Each row was made from one small tree. The marks that hang from a mark follow it in brackets, in alphabetical order. Every link used is in the known rows. Write each row's tree.
(in the rows, 128 means zero)
Known rows:
gote[nebu[pabepa suvet] nibi]: [165 133 110 142 173 123 123 173 148 135 111 161 144 115  81 126 158 120
 198  94  91  87 137 117 112 119 125 109]
nebu[gote nevi[rigafek] pabepa suvet]: [195 157  59 178 123 135 129 184 149 198 116 182 150  99  78 125 172 140
 135 146 114  80 161  63 132 138  88 117]
nebu[gote[nibi] nevi[rigafek[tobe]] pabepa suvet]: [201 150  54 188 178 133 140 159 159 144  90 203 151 110  63 113 149 158
 142 148 112  86 137  38  98 133  69  98]
nefu[pusene]: [146 122 135 119 137 102 155 113 120 136 147 127 109 137 121 105 137  96
 136 128 134 133 146 153 149 125 121 110]
kipin[nebu[gote nevi]]: [138 127  96 149 121 143 134 127 100 169 107 136 105 149 111 120 172 133
 155 143  98 110 135 104 112 140 136 112]
nefu[pusene sigi[turivu]]: [131 119 133 100 145 118 148  93  74 112 137 151 123 143 105 133 127  86
 133 145 126 105 115 199 167 140 112 123]
gusi[nebu[gote[nibi] nevi[rigafek[tobe]] suvet] pusene]: [163 160  80 183 179 110 133 172 121  99 139 168 117 120  85  92 204 138
 162 124  79 102 134  64 108 138 120  98]
nevi[nebu[pabepa] rigafek[tobe]]: [139 138 128 129 172 117 115  98 178 105  81 172 157 138 110 151 140 148
  72 111  58  94  84  93 137  86 115 136]
gusi[nebu[gote nevi pabepa] pusene]: [122 160 101 169 146 125 113 184 118 154 143 122 113 137 114 127 225  92
 187 132  78 108 173 119 144 154 128 111]
gusi[nebu[suvet]]: [128 129 114 137 117 116 115 182 129 139 161 126 125 119 106 119 193 120
 144 109  83  89 137 124 111 130 145 124]
lokas[nebu]: [119 127 126 117 136 135 118 128 122 133 111 114 115 121 129 137 145 127
 136 101 114  90 118 144 120 106 150 124]
nebu[gote[nibi] nevi[rigafek] pabepa suvet]: [209 148  57 179 151 131 129 178 153 170 100 193 152  91  65 118 151 155
 169 134 116  91 159  65 125 127  75 112]
libupes[nebu[nevi]]: [134 134  98 119 131 121 116 135 122 149  91 134 115 136 109 144 151 135
 134 113 109 129 144 114 124 136 132 124]
ratap[kevan]: [106 125 159 142 136 138 121 129 126 121 134 115 123 155 161 146 154 133
 126 114 138 138 143 122 102 118 115 138]
gusi[nebu[pabepa suvet] pusene[nopedu]]: [114 165 116 160 128 112 122 216 155 156 181 122 121 112 132 129 249  81
 199  98  60  97 198 122 130 122 154 102]
nevi[nebu[gote[nibi]]]: [141 103 131 123 160 122 130 133 125  90 102 146 126 129  90  99 117 138
 195 124  83 119 118 133 133 121 137 116]
nevi[nebu]: [118 121 148 104 134 116 121 120 129 117 115 135 126 136 118 133 138 132
 127 114  77 115 113 142 145 106 148 139]
lokas[nebu[gote nevi pabepa]]: [145 144  85 152 141 153 119 161 124 187  86 137 116 121 102 141 172 118
 167 129 107  73 155 111 124 132 118 113]
kipin[nebu[gote[nibi] nevi[rigafek[tobe]]]]: [164 130  84 168 174 137 138  89 126 113  67 179 122 145  98 117 135 171
 128 126  94 116  91  60  92 114 110 107]
kipin[nebu[nevi pabepa suvet]]: [157 146  77 146 129 130 123 156 141 200 119 152 128 136  98 145 217 135
 142 130  77  68 151  97 112 115 118 114]
kipin[nebu[gote nevi[rigafek[tobe]] pabepa suvet]]: [177 147  54 178 148 136 135 143 153 174  99 184 141 137  81 123 203 148
 111 149  73  58 119  42  90 126 103  97]
nevi[nebu[gote pabepa]]: [133 118 123 130 143 128 120 148 148 136 108 142 141 135  97 122 154 115
 168 138  69  91 130 128 141 127 129 118]
nopedu[pusene]: [122 146 136 129 123 106 150 120 133 131 144 125 114 151 134  88 134 119
 132 112 122 124 134 138 141 123 131 107]
nefu[pusene[nopedu] sigi]: [107 144 132 135 104 130 165 120 103 152 148 162 103 124 133 113 131  70
 152 114 133 143 180 175 146 127 126 113]
ratap[kevan nopedu[pusene]]: [ 87 152 181 158 137 126 149 122 135 134 176 114  95 162 198 127 168 104
 149  95 134 163 171 145  93 107 116 104]
turivu[sigi]: [ 92 135 122 162 123 148 123 121 132 128 114 131 134 120 135 130 117 134
 126 145 115 113 101 142 132 149 127 134]
libupes[nebu[gote nevi[rigafek[tobe]] pabepa suvet]]: [181 144  44 164 154 125 123 169 165 157  86 182 149 123  64 121 182 141
 123 140  86  70 136  42  94 148  99  92]

Which tree is each row?
[177 153  93 153 170 129 127 176 130 172  95 176 130 115  76 142 169 129
 190  99  96  93 157  99 118 123 110 118] : gote[nebu[nevi pabepa suvet] nibi]
[160 112 125 132 156 119 123 119 140  89  88 168 141 113  88 108 104 158
 159 106  81 119  99 115 146 101 128 128] : nevi[nebu[gote[nibi]] rigafek]
[190 164  84 169 194 127 131 144 152 143  72 207 144 118  74 146 155 153
 127  95  90  88 117  52 104 108  96 119] : gote[nebu[nevi[rigafek[tobe]] pabepa suvet] nibi]
[176 148  66 169 126 138 136 197 133 200 130 161 134 115  79 116 185 120
 170 165 115  80 179  81 117 160  96 105] : nebu[gote nevi pabepa suvet]
[168 112  99 137 164 117 126 181 156 124 117 163 149 114  61  98 164 130
 213 134  64  72 142 116 124 122 119  99] : nevi[nebu[gote[nibi] pabepa suvet]]
[166 156  77 179 157 144 134 128 151 155  81 182 144 131 100 136 140 143
  97 152 115 105 125  49 117 138  81 117] : nebu[gote nevi[rigafek[tobe]] pabepa]
[164 127  82 158 128 133 132 194 150 163 147 144 147 115  85 100 173 112
 179 161 112  74 159  99 112 155 110  94] : nebu[gote pabepa suvet]
[176 163 101 149 126 126 130 158 114 180 108 179 126 107  95 142 162 143
 111  93 102  99 132  81 131 117 133 142] : gote[nebu[nevi[rigafek] suvet]]
[174 162  81 158 142 125 141 136 136 153 114 184 132 118  98 132 154 161
  66 137 118  98 122  49 107 122 100 126] : nebu[nevi[rigafek[tobe]] suvet]
[179 148  75 182 187 140 133 122 156 127  64 193 146 124  87 129 118 158
 132 140 119 116 122  51 112 127  69 111] : nebu[gote[nibi] nevi[rigafek[tobe]] pabepa]
[168 122 106 133 119 115 128 161 140 134 130 165 144 105  79  98 156 143
 134 127  70  78 117  99 138 116 141 123] : nevi[nebu[gote suvet] rigafek]
[189 121  93 146 160 114 119 166 172 121 104 184 163  98  60 107 149 150
 177 116  62  72 125  98 137 101 111 113] : nevi[nebu[gote[nibi] pabepa suvet] rigafek]
[166 165  94 156 135 134 114 127 154 179  88 171 147 113 116 167 141 150
  90 115 117 117 141  87 151 107  88 146] : nebu[nevi[rigafek] pabepa]
[188 159  56 185 149 137 139 165 155 171 106 191 148 117  77 120 170 143
 108 160 108  75 140  35 104 144  81 105] : nebu[gote nevi[rigafek[tobe]] pabepa suvet]
[153 126 116 138 139 124 112 135 163 134  94 162 156 119  96 130 141 136
 132 120  65  91 113 110 156 106 122 132] : nevi[nebu[gote pabepa] rigafek]
[152 160 103 154 151 132 135 100 132 136  89 173 128 132 122 147 125 161
  56 128 125 129 107  63 120 118  99 137] : nebu[nevi[rigafek[tobe]]]
[174 117 102 144 175 112 140 137 150  79 104 187 144 117  66  87 132 162
 142 130  70  84  92  73 105 111 122 104] : nevi[nebu[gote[nibi] suvet] rigafek[tobe]]
[187 146  78 175 160 139 123 142 150 153  75 183 148 105  88 134 121 155
 160 125 123 121 145  79 138 122  76 124] : nebu[gote[nibi] nevi[rigafek] pabepa]
[167 138  84 167 163 142 129 155 135 155  89 162 133 122  88 125 134 135
 195 144 125 121 162  96 125 144  84 110] : nebu[gote[nibi] nevi pabepa]
[175 129  96 143 131 118 119 173 167 151 120 173 160 106  73 114 171 136
 142 129  59  60 127  96 143 111 123 120] : nevi[nebu[gote pabepa suvet] rigafek]
[181 153  68 175 138 134 149 154 128 155 118 185 131 118  84 105 156 152
  99 160 121  92 129  39  99 149 100 108] : nebu[gote nevi[rigafek[tobe]] suvet]
[152 114 122 139 183 119 134 101 146  63  78 177 141 131  88 102 102 161
 132 121  76 116  77  87 119 106 122 116] : nevi[nebu[gote[nibi]] rigafek[tobe]]
[160 141 106 134 163 110 122 136 183 122 107 181 162 124  87 135 169 148
  82 120  51  62  98  78 124  91 115 123] : nevi[nebu[pabepa suvet] rigafek[tobe]]
[179 140  69 163 109 133 134 149 119 185 119 168 125 120  89 114 188 154
 130 133  89  79 131  73 112 124 130 113] : kipin[nebu[gote nevi[rigafek] suvet]]
